(in the rows, 128 means zero)
Known rows, with every step that occurs:
L > Q > J > V > T: [107 130 121 106 115 127 142 147  73 155 127 114 119 129 121 120 159 139
 161  78 230 185 177 151 131 140 169 166  90 116 128 107 118 134 109 147
 142  68 179  98 101  97]
L > Q > J > V > T > Y > U: [ 93 131 136  53 109 135 131 166  89 134 126 148 122 112 131 134 141 135
 158 100 196 204 165 139 126 152 203 155  92 117 130 112 135 137  93 159
 157  68 209  99 106  87]
J > V: [116 109 122 117  97 121  95 122 110 139 129 138 153 107 113 135 128 118
 154 116 134 145 137 147 137 132 135 132 100 133 120 108 102 120 132 103
 111 121 108 126 109 110]
L > Q > J > V > T > A: [114 147 109  97  94 104 126 156  85 143 135 113 124 133 115 126 147 128
 143  65 250 185 167 146 134 124 184 181  83 124 143 102 123 142 117 178
 148  58 196 113  78 111]
E > L: [134 122 139 136 155  93 144 149 105 143 148 116 103 145 144 101 129 116
 123 102 140 117 142 138 165 117 145 149 133 106 125 137 133 118 142 119
 149 150 128 103 123 101]
Y > U: [117 113 156 106 141 127  99 150 152 114 106 151 118 110 142 143 130 122
 129 138 117 143 113 118 143 143 165 136 128 115 120 132 134 134 116 126
 143 144 142 109 119 129]
T > A > H: [157 163 102  95  80  75  95 165 124 100 147 122 111 136 129 150 134  98
  78 113 183 137 104 128 130 117 129 155 101 140 160 109 125 136 131 192
 162  82 134 153  88 151]
D > K > Q: [177 110 132 108 139 147 103 105 119 155 128 160 121 137 131 116 162 109
 149 143 157 170 135 110 111  97 134 149 110 112 118 137 124 117 125 130
 128 106 155 157 181  83]
U > Y: [140 132 138  90 124 118 117 120  90 123 161 145 150 141 131  99 129 129
 119 104  95 117 156 109 136 145 148 147 115 143 154 149 127 143 137 122
 122 116 143 116 145 126]
H > A > T > Y > U: [157 165 126 112  76 107 132 153  95 120 134 141 111 111 140 166 138 124
 102 166 151 168 149  96 104 164 165  92 133 145  96 171 143 129  92 184
 164 134 211 123 109 132]
L > Q > E: [122 146 143 126 115 142 165 138 107 130 137 104  96 153 138 130 133 153
 106  85 195 129 125 138 118 103 160 138  99 131 136 120 145 145 117 162
 131 121 155 116 139 125]
K > Q > E: [146 110 107 110 136 109 140 131 111 129 156 134 131 162 125  96 120 119
 139  94 159 122 127 142 119  94 139 135 118 137 129 106 136 121 101 170
 126 115 154 154 172 115]
H > A > Q > L: [111 171  97 127  98  92 190 120  93 162 170 142 117 121 112 142 129 119
  63 133 177 143 112 114 153 164 174 102 104 151 108 157 159 141 100 152
 160 151 211 110 111 148]
E > L > Q > J > V > T > A: [124 141 121 115 116  68 145 175  66 154 160 101  95 144 129 101 139 114
 136  44 252 170 179 153 170 110 199 196  92 104 143 119 125 131 133 170
 169  83 191  91  75  87]
Q > A > T: [145 127 119 136  91 136 113 133 106 153  93 113 148 125 140 134 135 121
  97 139 163 124 137 114  96 131 108 119 106 139 100 173 103 143 104 187
 163 139 174 131 105 170]
W > Z > Q > E: [ 90 134 115  64  77 142 151 134 137 140 130  76 139 143 169 119 102 118
 132  75 135 128 155 163 132 110 176 104 110 155 155 148 161 136 140 174
 105 159 176 150 179 113]
N > Q > A > H: [151 124 128 103  74 114 143 125  97 134 109 126 138 132 132 132 135 115
  89 135 186 127 106 130 129 125 131 117  96 129 162 120 121 141  97 163
 155  90 173 126 118 190]
Z > Q > J > V > T > Y > U: [ 86  98 117  19  77 133 161 175 112 138 112 148 144 110 141 102 129 117
 180  92 149 168 166 162 165 148 205 117 107 131 132 100 134 114  97 158
 160  79 224 116 145  79]
V > J: [160 144 152 114 141 112 138 128 117 134 131 124 114 143 115 142 158 127
 126 143 109 133 115 112 100 117 112 129 143 111 130 150 127 117 129 114
 118  96 162 120 126 119]
J > V > L > Q > A > T: [129 122 126 126  72 153 114 132  49 173  96 129 134 106 139 134 148 141
 141 119 209 172 155 121 114 147 125 120  53 136 104 159  78 122 119 134
 139 133 171 100  99 124]
Q > L: [127 129 130  84  96 124 153 116 116 141 156 135 124 138 109 138 121 113
 104 127 137 152  92 129 149 143 123  99 108 143 112 138 150 124 109 138
 141 179 151 114 143 111]
Z > W > N > L: [ 84 133 165 154  98 140 122  96 160 171 127 156 108 111 145  90 126 134
 128 158 126 133 107 168 131 111 161  73  86 134 148 170 115 126 121 136
  80 191 137 140 127 138]
Q > A > H > T > Y > U: [158 159 143  55  70 128  94 159 106  97 134 158  97 103 137 149 118  84
  56 169 150 132  91 100 109 170 150 124  77 124 135 132 112 153 106 185
 191 101 178 156 130 146]
Z > W > N > L > Q > A: [ 71 145 175 160 103 169 126  95 172 193 120 146 112 107 143  90 139 137
  98 137 152 122 111 160 102 114 177  78  53 125 147 180 101 142 118 166
 104 194 169 137 115 164]
A > H > T > Y > U: [160 170 148  43  80 109  95 163  91  78 153 169  80 110 139 159 128 101
  83 180 153 165  87 104 130 171 148 135 105 123 147 113 132 133 115 159
 163  73 165 138 152 111]
N > L > Q > E: [116 117 155 108  98 158 175 123 103 137 170 113  85 138 155 113 153 169
 129 111 219 152 140 146 110  96 174 120  92 151 159 136 149 145 105 181
 118 149 157  91 142 111]
W > Z > Q > E > L: [ 95 128 129  67 100 120 169 149 122 151 144  71 120 155 179  98 108 108
 127  57 148 117 162 169 157 104 192 120 113 141 157 151 163 125 148 166
 124 175 173 134 174  92]
E > L > Q: [119 145 160 141 162 113 155 154 101 159 151 105  96 155 146 110 154 136
 105  90 172 135 153 132 141 109 172 165 119  92 133 129 132 118 142 125
 148 131 147  85 120 100]
K > Q > A > T > Y: [138 129  89  97 113 138 117 137 112 157 133 147 177 143 127 113 135 118
 114 147 138 144 148 111  65 115 123 124 115 138 116 148 110 113  94 214
 157 102 203 163 149 139]
D > K: [172 120 147 120 110 155 115 101 118 138 107 139 101 119 145 140 148 116
 133 151 154 161 120 111 128 116 132 128 103 122 113 157 134 136 137 117
 131 132 140 140 154 101]
W > N: [ 92 143 145 139 118 142 130 120 147 153 123 140 140 129 142 112 134 139
 143 127  86 108 130 139 116 110 147 114 115 112 149 144 132 116 115 101
 101 147 112 142 118 145]
Q > A > H > T > Y: [167 171 121  74  58 130 114 141  90 106 148 144 107 113 129 138 117  90
  55 157 158 121  96 108  98 158 124 120  76 134 144 134 104 148 117 183
 178  83 169 167 137 145]
N > Q > L: [141 122 139  78  84 117 185 100  97 149 145 137 144 145 107 136 113 135
 128 145 164 168  86 134 166 128 152  87 120 137 141 122 163 120  97 125
 121 136 186  95 149 141]
A > Q > J > V > T > Y: [ 79 132  67  67 114 106 157 155  60 143 132 159 151 111 138 113 110 137
 153 119 179 189 143 151 158 151 181 154 101 151 141 124 151 141  94 152
 152  49 218 112 113 121]
L > Q > A: [105 149 142 141 123 166 134 131 140 157 121 112 130 130 127 134 148 135
  84 104 170 121 138 117  83 128 156 139  85 112 131 134 105 145 124 167
 154 124 165 126 110 157]
E > L > Q > A > H > T: [156 172 158 128 113 103 131 160  71 150 162 104  73 149 142 113 161 100
  43 105 212 118 136 115 129 136 157 175  77  83 141 130  98 140 143 165
 186 102 164 107 117 120]
K > Q > A > T > Y > U: [135 116 114  75 124 136  94 154 124 146 116 160 168 131 140 124 135 113
 120 151 129 155 140 104  79 127 152 129 115 128 114 151 114 120  87 218
 166 111 211 151 144 144]
L > Q > J: [133 147 141 108 124 153 160 138 108 162 120 113 124 165 139 121 178 140
 111  98 204 157 165 132 110 129 152 152 124 105 135 115 138 129 113 151
 139  95 179 102 117 121]

Rows:
[ 74 152 180 154 107 154 130  98 165 185 131 149 106 119 145  95 148 155
 122 149 152 145 113 162 115 108 178  86  76 119 153 160 115 127 119 144
  83 179 152 128 127 133] -> Z > W > N > L > Q
[148 111 135 127 123  90 171 148  82 124 151 102  86 156 155  97 102 113
 116  79 170 100 127 151 176  98 150 133 114 135 123 138 150 133 121 139
 149 159 139 116 140 106] -> Q > E > L
[116 152  88 123 115  62 158 171 101 128 162 115 113 155 153 106  90 122
  75  80 192 114  91 143 182  88 198 165 105 148 164 133 168 149 131 185
 162 114 196 123 100 163] -> T > A > Q > E > L
[168 180 126 120  77 104  97 135 115 104 168 135 104 131 105 137 104 109
  98 137 171 124  97 111 136 124 162 146 124 126 153 108 125 142 156 156
 125  93 165 153 119 138] -> H > T > A
[130 111 106 118 143 131 114 126 140 156 134 144 162 141 114  98 135 100
 116 109 132 113 144 123  90 113 129 142 108 118 126 123  96 124 110 175
 153 118 163 163 149 143] -> K > Q > A
[164  88 124  86  63 125 177 114  42 159 102 146 158 138 137 103 132 130
 183 120 216 182 144 150 179 137 145 108 114 130 146 107 140 109 101  90
 101  97 194  85 122 123] -> N > Q > J > V > L
[155  90 110  88  81 132 144 130  55 153 112 143 140 128 142 103 141 109
 174 102 199 170 158 145 162 155 115 122 102 133 119 126 122 113 112 101
 122 124 156 106 114  90] -> Q > J > V > L
[141 189  98 114  74  90 130 147  90 106 170 133 101 135 124 128  83 126
  75 129 202 119  70 120 161 117 191 153 105 144 164 112 153 160 136 176
 133  82 210 145 127 163] -> H > T > A > Q > E
[130 112 131 112  84 139 147 130  51 139 130 131 104 121 138 123 124 148
 163  89 203 166 135 144 148 133 144 121  55 141 124 123 113 123 121 106
 117 138 144 106 128  92] -> J > V > L > Q > E
[148 103 118  91  84 124 124 126  89 156 111 133 162 137 128 115 150 100
 157  97 181 154 165 156 140 141 131 138 115 126 115 102 117 121 111 120
 125 102 141 117 102 107] -> Q > J > V
[167 165 116 166  81  96 138 133  81 145 133 108 110 126 130 151 155 127
  99 145 187 139 165 106 106 150 126 105 136 143  88 168 125 133 107 169
 152 130 177 127  96 142] -> H > A > T
[117 143 151 145 154 127 151 149 111 171 137 101 109 147 144 104 148 117
  81  83 169 108 155 125 125 115 170 160  96  93 129 147 112 136 138 153
 173 147 164 101 105 131] -> E > L > Q > A
[118 140  95 107 135 121 168 144  94 162 113 140 155 146 153 106 144 139
 104 125 182 144 130 135 153 140 157 154 136 125 139 127 160 139 102 147
 149  87 201 103 114 153] -> A > Q > J
[133 192 102 125  95  98 109 142 107 124 164 144 115 129 114 129 103 128
  73 149 175 133  80 108 150 129 187 162 123 124 163 116 136 149 149 162
 132  69 200 136 112 164] -> H > T > A > Q
[116 122 132 119 103 150 130 127  73 152 128 145 120 109 128 126 142 148
 165 109 180 174 147 131 142 143 140 131  69 125 126 123 101 111 136  92
 113 128 135  98 117  90] -> J > V > L > Q
[ 87 154  99  47  55 171 130 138 138 159 111  94 183 127 168 134 118 114
 109 121 116 146 170 138  85 131 168  88 106 158 144 185 136 128 133 215
 133 149 221 160 159 136] -> W > Z > Q > A > T > Y
[147 133 130 113 118 161 182 142  62 157 114 126  95 149 154 104 159 148
 140 106 223 171 155 117 135 147 131 130 106 112 136 141 136 117 116 120
 136 119 189  93 135 101] -> V > L > Q > J
[156 185 146 115  84 141 111 144  93 135 138 119  89 131 127 141 159 114
  44 128 208 128 117 109  90 149 139 155  66 103 141 118  93 155 124 184
 170  80 168 133 121 150] -> L > Q > A > H > T
[132 146 148 146 131 121 146 157  86 177 121  91 111 153 151 113 160 129
  82  96 197 130 164 119 118 116 155 160 101 100 113 169 107 132 126 179
 175 139 183  93 102 133] -> E > L > Q > A > T
[127 156 135 143 110 158 125 139 106 168 100 100 133 139 140 142 162 146
  79 121 190 138 151 109  76 127 141 139  91 116 112 159 105 141 113 194
 159 116 189 114 101 162] -> L > Q > A > T
[154 184 150  95 103 115 144 167  72 135 173 118  77 146 143 119 145 105
  45 118 191 128 130 113 115 136 170 155  76  98 149 131 114 138 135 178
 186  98 184 124 130 113] -> E > L > Q > A > H > T > Y
[151 132 119 109  92 118 111 147 114 126 115 125 119 119 136 133 142  93
  66 122 160 107 115 126 107 146 104 131  76 132 133 138  95 146 109 185
 180 115 133 147 112 164] -> Q > A > H
[172 184 129  66  68 111 116 150  76  89 167 152  87 125 128 144 127 109
  79 175 158 153  98 111 116 159 125 131 106 133 154 108 124 129 123 157
 150  59 153 151 156 109] -> A > H > T > Y
[119 116 149 126  62 128 148  90  88 194  81 169 146 121 136  79 111 125
 174 138 176 163 104 179 182 134 161  68  79 123 137 143 118 106 106  82
  68 147 191 126 122 147] -> Z > W > N > Q > J > V > L
[141 194 140  81  80 150 127 147  91 121 151 132  98 127 128 146 146 118
  47 141 184 140 117 104  75 149 157 140  66 120 151 124 106 144 120 192
 173  71 186 145 131 139] -> L > Q > A > H > T > Y
[103 132 153  95  73 132 180  94 121 170 141 153 155 150 121 121 115 146
 137 138 117 145  89 145 148 115 168  78 108 121 161 136 165 109  85  94
  94 155 171 114 141 159] -> W > N > Q > L
[117 136 119  82  70 137 153 158 139 147 104 110 136 127 146 106 156  97
  77  97 142  89 135 142 122 135 137 112  88 128 141 118  95 124 119 186
 177 101 168 149 140 142] -> Z > Q > A > H
[162 162  88  93  59 100 125 144  42 144 149 161 122 123 124 110 109 114
 117 131 229 163 108 121 183 150 172 154  94 130 158 113 130 138 139 135
 127  71 223 119 107 135] -> H > T > A > Q > J > V > L
[128 124 123 102  64 135 120 141  61 152 118 138 112 102 138 132 154 120
 116 103 207 162 134 128 123 155 119 130  30 132 128 128  75 125 119 129
 151 117 138 110 103 115] -> J > V > L > Q > A > H
[ 88 123  78 116 107  34 139 170  59 122 164 120  99 108 129 107  72 125
 144  58 216 147 117 164 205  99 206 180  67 157 145 128 134 151 125 170
 160  92 179 118  83 120] -> J > V > T > A > Q > E > L
[120 136 165 154 102  93 171 112 121 170 114 134 109 147 146  74  85 128
 122 119 153 110  80 185 190  91 188  83  94 116 144 149 144 123 112 122
  92 170 174 136 136 160] -> Z > W > N > Q > E > L
[115 122 136 117 138  89 158 164  51 166 150 102  95 142 136  94 157 123
 151  56 234 169 186 158 168 127 185 183  96  96 127 123 121 126 121 134
 161  92 173  77 100  72] -> E > L > Q > J > V > T
[119 122 156 126  96 103 196 123 100 157 140 125 120 164 159  87 102 149
 148 100 149 104 109 165 168  75 190 108 114 110 170 141 169 116  98 100
 100 146 162 111 138 154] -> W > N > Q > E > L
